What can hang from each mark:
k_467: k_149 k_996
k_378: k_460
k_990: k_451 k_613
k_580: k_384
k_10: k_613
k_211: k_996
k_996: k_211 k_467
k_451: k_990
k_80: k_149
k_460: k_99 k_378
k_149: k_80 k_467
k_645: k_451 k_992
k_613: k_10 k_99 k_990
k_99: k_149 k_460 k_613
k_384: k_580 k_992
k_992: k_384 k_645 k_990

Each row was made from one small tree. The marks that hang from a mark follow it in brackets, in the order of their numbers. Every link used is in the known rows. Write each row's tree.
(in the rows, 128 means zero)
Known rows:
k_467(k_149): [133 124 133  92 130 124  92 131 132  81 172 143 128 149  97  81 112 128
 114 123 115 158  98 116 157 139 121 133 175 125 135 124 155 101 123 163
  88 108]
k_384(k_580 k_992(k_645 k_990(k_451))): [115 138 127 105 111 114 122 117 161  81 165 123 118 152  89 133  99 122
 113 145 151 151 131 146 133 144 136 127 149 137  97  74 144 103 113 132
 108 126]
k_99(k_613(k_990)): [146 128 135  88 125 139 101 127 144  93 176 126 119 150 111 110 104  81
 151 120 145 165  75 133 143 149 105 146 178 125 122 121 169 102 130 127
  90  81]
k_80(k_149(k_467)): [127 110 125  76 132 136  97 134 156  78 172 133 132 143 104  89 112 127
 122 121 103 151  90 115 160 152 151 160 169 119 141 131 159 106 130 181
  94 113]
k_613(k_10 k_99(k_149(k_80 k_467)) k_990(k_451)): [170 146 122   4 112 124 102 116 196  46 175 136  97 121 201 131 104  37
 149 151  85 163  87 120 175 148 108 158 191 133 110 129 151  94 105 158
 105 115]
k_211(k_996(k_467(k_149))): [148 111 143 108 120 132  93 109 154 102 169 140 126 136 104  80 116 158
 123 128 147 167  78 120 151 148 101 130 140 135 135 156 177  94 108 161
  89 134]
k_378(k_460): [153 137 144 110 111 135 106 153 141 101 168 140 119 149  81  71 101 112
 166 131 110 150 121 132 148 143 123 156 176 131 129 125 143 101 134 172
  99  95]
k_10(k_613(k_99(k_149(k_80 k_467) k_460) k_990(k_451))): [173 132 117  46 116 138 112 129 173  60 177 132 102 142 172 128  86  64
 126 139 115 157  78 133 166 160 105 138 187 129 134 125 156 108 118 155
 102 120]
k_99(k_149(k_467) k_460): [164 114 131  91 127 158 110 137 155  75 178 147 118 137 119 107  88  87
 129 110 130 161  69 126 147 121 138 137 217 117 141  93 179 115 111 184
  91 119]
k_451(k_990(k_613(k_99(k_149)))): [135 124 119  81 126 140  90 149 173  84 188 137 125 142 148  89 100  92
 129 137 100 156  93 116 137 145  97 122 179 126 138 129 153 103 113 150
 103 102]
k_645(k_992): [122 119 127 100 119 155 107 145 187 108 171 139 116 159  80 100 111 133
 163 117 128 158 102 109 131 130 115 139 134 119 130 118 146 108 110 157
 106 101]
k_378(k_460(k_99(k_149 k_613))): [165 132 151 137 110 133 100 156 148  73 177 136 122 139  80  68 111 100
 179 128 113 153 109 137 146 141 132 145 165 124 140 105 145 107 135 165
  90  89]
k_613(k_10 k_99 k_990): [168 137 123  15 118 117 109 121 188  64 169 136 113 131 165 132 102  40
 141 139  91 154  86 124 158 149  98 167 188 136 108 120 155  89 109 133
  99  94]
k_992(k_384): [120 130 136  69 122 143  97 166 168  96 164 141 126 148 106  96 106 121
 114 120 105 149  98 116 136 149 123 163 157 127 132 106 143 107 123 137
 102  92]
k_99(k_613(k_10 k_990(k_451))): [146 132 131  76 115 127  95 123 154  89 177 124 115 139 141 109 113  61
 153 113 140 171  85 133 154 149  97 149 190 127 120 136 155  95 125 131
  93  74]
k_149(k_80 k_467): [138 108 131  55 130 139 115 145 184  80 173 120 110 145 121  91 113 137
 141 165 106 149  89 112 171 136 138 162 109 128 133 148 139 125 135 173
 115 121]
k_10(k_613): [144  95 122  98 122 126 105 142 165  85 174 121 126 158 112  92 102 108
 115 129 133 152  96 129 148 158 108 139 154 126 146 124 147 113 130 144
 103 100]
k_80(k_149(k_467(k_996(k_211)))): [134 112 125  70 132 141  89 131 140  73 172 132 128 136 107  92 116 130
 122 120 107 154  81 115 158 156 146 155 158 125 150 133 174 103 126 181
  87 130]
k_384(k_580 k_992(k_645 k_990(k_451 k_613))): [116 138 124 101 108 108 117 116 162  78 168 121 117 152  93 128 101 119
 113 148 147 154 138 142 135 151 127 120 152 136 106  78 143 101 119 134
 110 121]
k_613(k_10 k_99(k_149(k_80) k_460(k_378)) k_990(k_451)): [185 163 124   8 112 132 101 131 178  55 176 155  96 113 188 141  98  27
 156 136  92 162  88 126 161 139 105 145 223 133 108 110 133  94 100 159
  97 108]
k_378(k_460(k_99(k_149(k_80 k_467) k_613))): [165 132 151 122 111 135 106 157 154  67 177 132 117 139  89  69 113 108
 181 141 107 152 106 135 157 141 141 149 147 125 138 115 143 113 138 170
  96  97]
k_990(k_451 k_613(k_10 k_99(k_149 k_460(k_378)))): [165 133 123  59 102 122  80 142 180  67 185 141 102 123 171  97 112  54
 146 126 104 164 119 111 156 149  81 136 219 120 149 115 126  97 123 181
 102  99]
k_645(k_451 k_992(k_384(k_580) k_990(k_613(k_99(k_460))))): [128 180 120  51 110 141 113 159 202  88 161 148  95 149 120 111  97 114
 175 109 111 152 116 102 146 140 115 144 145 120 144  95 137  93  95 138
 124 111]
k_10(k_613(k_99(k_149(k_467) k_460) k_990(k_451))): [171 130 117  53 116 138 110 126 170  64 176 133 106 141 169 127  85  56
 122 131 119 158  78 137 164 159  99 138 195 126 138 125 163 105 116 155
  98 117]
k_10(k_613(k_990(k_451))): [142 124 120  81 119 126 103 129 159  87 174 127 117 148 138 108  97  85
 112 131 128 157 100 138 156 161  92 136 161 133 144 150 142  99 129 142
  99  98]
k_384(k_992): [118  95 129 107 123 132 106 140 158  95 172 125 121 152  83 118 110 134
 113 140 142 155 103 130 135 130 137 138 168 126 120  95 145 115 131 154
  95 104]
k_996(k_211 k_467(k_149(k_80))): [175 107 139  79 121 137 101 120 122 106 173 125 101 129 127  93 114 116
 121 141 130 164  71  94 158 159 111 141 120 137 141 147 179 110 113 173
  98 159]
k_149(k_80): [143 116 133  76 126 132 106 153 169  84 175 129 109 150 109  90 110 136
 151 153 110 149  98 107 144 143 130 152 136 133 127 116 124 117 134 156
 110 108]
k_99(k_149(k_467) k_460 k_613(k_10)): [173 109 132  84 120 152 106 130 151  69 183 133 120 138 136 110 100  56
 151  91 152 176  52 131 154 127 139 138 239 110 129  86 194 116 110 160
  89  97]
k_996(k_467(k_149)): [152 112 140  93 127 128 103 119 138 101 172 134 120 133 118  75 111 119
 110 138 141 162  81 109 158 150 103 142 154 125 142 144 172  97 117 173
  95 127]
k_384(k_580 k_992(k_645(k_451(k_990)))): [115 119 120 102 122 108 121 128 154  79 171 122 118 163 100 122 110 128
 130 144 151 153 118 144 124 134 148 122 141 126 124  77 148 107 106 131
 115 121]
k_992(k_645 k_990(k_613)): [139 139 136  88 111 120 101 125 178  89 155 137 117 134  80 114  88 103
 120 130 113 146 127 117 115 171  97 144 167 138 102 116 157  88 132 131
 111 111]
k_580(k_384(k_992)): [131 103 135 107 123 116 112 155 162 106 173 133 142 154  95 130 108 146
 124 123 131 159  91 127 137 137 142 154 141 123 112  80 156 110 131 168
  87  93]
k_460(k_378): [135 116 138  88 133 139  91 156 161 104 171 144 130 135  78  89 117 114
 139 144 124 149 115 130 142 129 109 142 140 121 134 123 116 112 123 161
  98  97]
k_99(k_149(k_467) k_460 k_613(k_990)): [171 134 133  80 126 164 110 120 136  74 182 140 114 138 132 127  85  53
 148 101 152 176  44 140 151 132 131 131 235 115 128  99 205 111 114 153
  83 101]
k_451(k_990(k_613(k_10 k_99(k_149)))): [137 121 117  70 123 132  89 147 179  79 188 135 127 138 157  91 105  80
 130 133  96 159  95 115 141 144  97 125 185 127 135 132 151 100 109 146
 104  96]

Which tree is each row?
[158 136 132  67 116 134  91 123 153  62 185 129 106 138 151 110 110  61
 168 123 134 179  76 123 149 150 125 130 207 126 114 102 162 105 117 137
  96  92]
k_99(k_149(k_80) k_613(k_10 k_990(k_451)))
[121 122 131 100 116 122 109 129 171  91 154 130 108 141  77 137  97 128
 116 135 137 149 118 129 119 143 135 142 169 133  99  93 149 100 127 136
 108 120]
k_384(k_992(k_645(k_451) k_990))
[149 124 132  72 120 127 100 124 152  87 176 124 122 144 126 111 111  63
 152 114 139 168  77 133 149 148 107 149 187 126 117 124 166  98 124 122
  92  73]
k_99(k_613(k_10 k_990))
[112 175 122  63 113 137 107 157 199  93 161 145 101 152 109 100 103 126
 171 112 114 154 124 103 145 142 115 141 128 121 146 107 133  91  98 135
 125 106]
k_645(k_451 k_992(k_384(k_580) k_990(k_613)))
[127 115 126  72 135 137  91 132 145  70 172 135 133 138 105  85 116 134
 120 124 108 153  84 118 160 153 146 155 166 122 149 131 168 100 128 181
  88 121]
k_80(k_149(k_467(k_996)))
[134 121 117  67 123 129  92 149 181  85 186 132 127 138 156  90 108  84
 129 134  95 155  98 116 144 144  93 131 174 129 135 143 143  99 113 144
 105  93]
k_451(k_990(k_613(k_10 k_99)))
[104 169 125  73 106 152 106 150 196 101 167 143 114 151 101 105 102 124
 145 116 114 157 125 111 146 147 104 135 130 127 125 112 134  98 103 140
 112 103]
k_645(k_992(k_384(k_580) k_990(k_451 k_613)))
[137 113 132  46 133 139 107 142 168  68 173 123 111 138 126  86 119 147
 140 169 114 152  80 117 171 138 133 156 104 131 143 149 152 117 131 173
 107 133]
k_149(k_80 k_467(k_996))
[164 149 133  67 118 143  98 139 139  97 177 147 112 124 133 126 107  46
 156 101 147 170  81 145 153 131  98 137 216 123 120 130 139  99 118 143
  84  73]
k_99(k_460(k_378) k_613(k_10 k_990(k_451)))
[139 145 125  54 114 116  96 121 169  85 172 139 114 125 156 113 110  58
 129 124 109 164 108 131 159 143  92 153 184 138 124 157 132  82 117 148
  96  83]
k_613(k_10 k_990(k_451))
[160 154 127  45 116 133 101 124 178  77 171 140  99 132 166 129  96  61
 143 145  99 152  95 125 156 153  83 162 179 135 119 133 144  90 119 153
  97 108]
k_613(k_99 k_990(k_451))
[133 103 137 107 120 112 113 150 164 103 167 134 140 154  87 139 106 144
 125 123 131 158  96 129 120 145 142 154 139 124 103  79 162 107 130 161
  93  99]
k_580(k_384(k_992(k_645)))
[153 130 133  83 116 135  86 116 149  70 183 132 116 137 145 110 107  46
 155 106 144 181  76 131 146 147 113 131 223 121 120 102 176  97 112 136
  88  86]
k_99(k_149 k_613(k_10 k_990(k_451)))
[150 113 142  98 121 131  95 112 156  98 170 139 122 137 107  80 118 166
 128 136 142 166  77 116 153 150 108 130 132 137 132 157 170  98 111 161
  93 137]
k_211(k_996(k_467(k_149(k_80))))
[121 176 121  52 112 137 109 156 206  87 161 144  97 151 118 106 102 119
 176 116 108 152 121 101 148 144 113 145 132 120 143  99 136  92  96 134
 126 111]
k_645(k_451 k_992(k_384(k_580) k_990(k_613(k_99))))
[147 109 132  47 130 144 104 140 160  73 173 120 106 135 127  96 119 140
 141 164 112 154  75 112 169 141 132 155  93 135 144 150 161 120 128 173
 106 146]
k_149(k_80 k_467(k_996(k_211)))
[124 179 135  57 113 118 112 145 181  80 142 145 113 140 102 119  90 111
 125 121 110 140 127 124 121 166 127 160 142 136 108  84 148  86 104 105
 125 119]
k_992(k_384(k_580) k_645(k_451) k_990)
[112 175 124  67 116 142 112 157 199  97 157 146 103 152 105 104 102 130
 171 109 118 152 118 107 144 134 124 147 125 122 138 102 134  94  91 133
 123 110]
k_645(k_451 k_992(k_384(k_580) k_990))
[142 102 132  71 130 147  99 130 154  84 171 123 120 133 118  95 116 120
 123 141 125 156  77 124 165 137 115 156 118 129 153 148 180 110 121 174
  95 137]
k_149(k_467(k_996(k_211)))
[122 115 124 103 119 104 122 125 155  75 168 121 116 164  92 121 112 128
 134 145 154 153 121 142 125 137 150 129 142 125 125  66 149 109 112 134
 115 121]
k_384(k_580 k_992(k_645(k_451)))
[135 123 130  97 122 120  98 140 171  92 159 139 109 142 112 103 106 113
 146 123 118 149 111 120 106 148 112 146 155 125 131 130 149  92 115 140
 120 114]
k_992(k_645(k_451(k_990)))
[175 125 131  61 124 146 107 154 174  82 171 146 110 137 123 116  98  84
 150 135 110 144  86 121 143 134 106 158 188 122 123  91 140 112 117 163
  97 110]
k_613(k_99(k_460(k_378)))
[152 107 147 105 133 140  91 161 180  56 184 132 128 121  87  86 134 107
 162 159 119 153  94 132 155 126 135 130  99 113 146 110 117 130 127 159
  93 101]
k_460(k_99(k_149(k_80 k_467) k_613) k_378)
[153 128 125  65 106 127  84 138 185  64 185 128  96 136 169  89 110  87
 147 150  99 161 116 103 163 158  88 142 179 121 152 127 135 105 135 186
 109 116]
k_990(k_451 k_613(k_99(k_149(k_80 k_467))))
[153 125 147  87 136 141  90 152 168  50 183 138 127 113  97  96 131  98
 159 164 120 157  86 141 158 129 126 125 100 119 147 122 129 120 124 152
  86 104]
k_460(k_99(k_149(k_80 k_467(k_996)) k_613(k_990)) k_378)
[179 166 128  21 120 153 106 131 175  62 175 154  91 119 174 141  89  52
 151 150  97 158  80 129 165 138 106 145 197 128 118 121 144 103 109 174
  97 126]
k_613(k_99(k_149(k_80 k_467) k_460(k_378)) k_990(k_451))
[175 129 139  88 127 163  98 155 133  77 185 147 111 140 104 109 101  86
 174 116 151 169  65 127 134 129 141 119 217 114 123  68 154 126 117 155
  91 103]
k_99(k_149(k_80) k_460(k_378) k_613)
[166 138 148 113 110 129 105 146 153  68 176 134 123 132  98  78 111  82
 174 133 106 157 105 142 160 140 132 148 163 126 136 123 152 102 132 163
  91  87]
k_378(k_460(k_99(k_149(k_467) k_613(k_10 k_990))))
[166 146 130  77 113 139 105 130 140  91 178 138 108 133 148 125 100  46
 152  90 147 171  70 137 151 138 101 145 230 127 121 124 159  95 121 141
  85  75]
k_99(k_460 k_613(k_10 k_990(k_451)))
[176 140 134  70 124 152  97 133 132  76 182 153 121 127 122 126  98  34
 159  97 150 178  64 144 140 129 123 120 248 117 116  86 171 105 104 140
  81  83]
k_99(k_149 k_460(k_378) k_613(k_10 k_990))
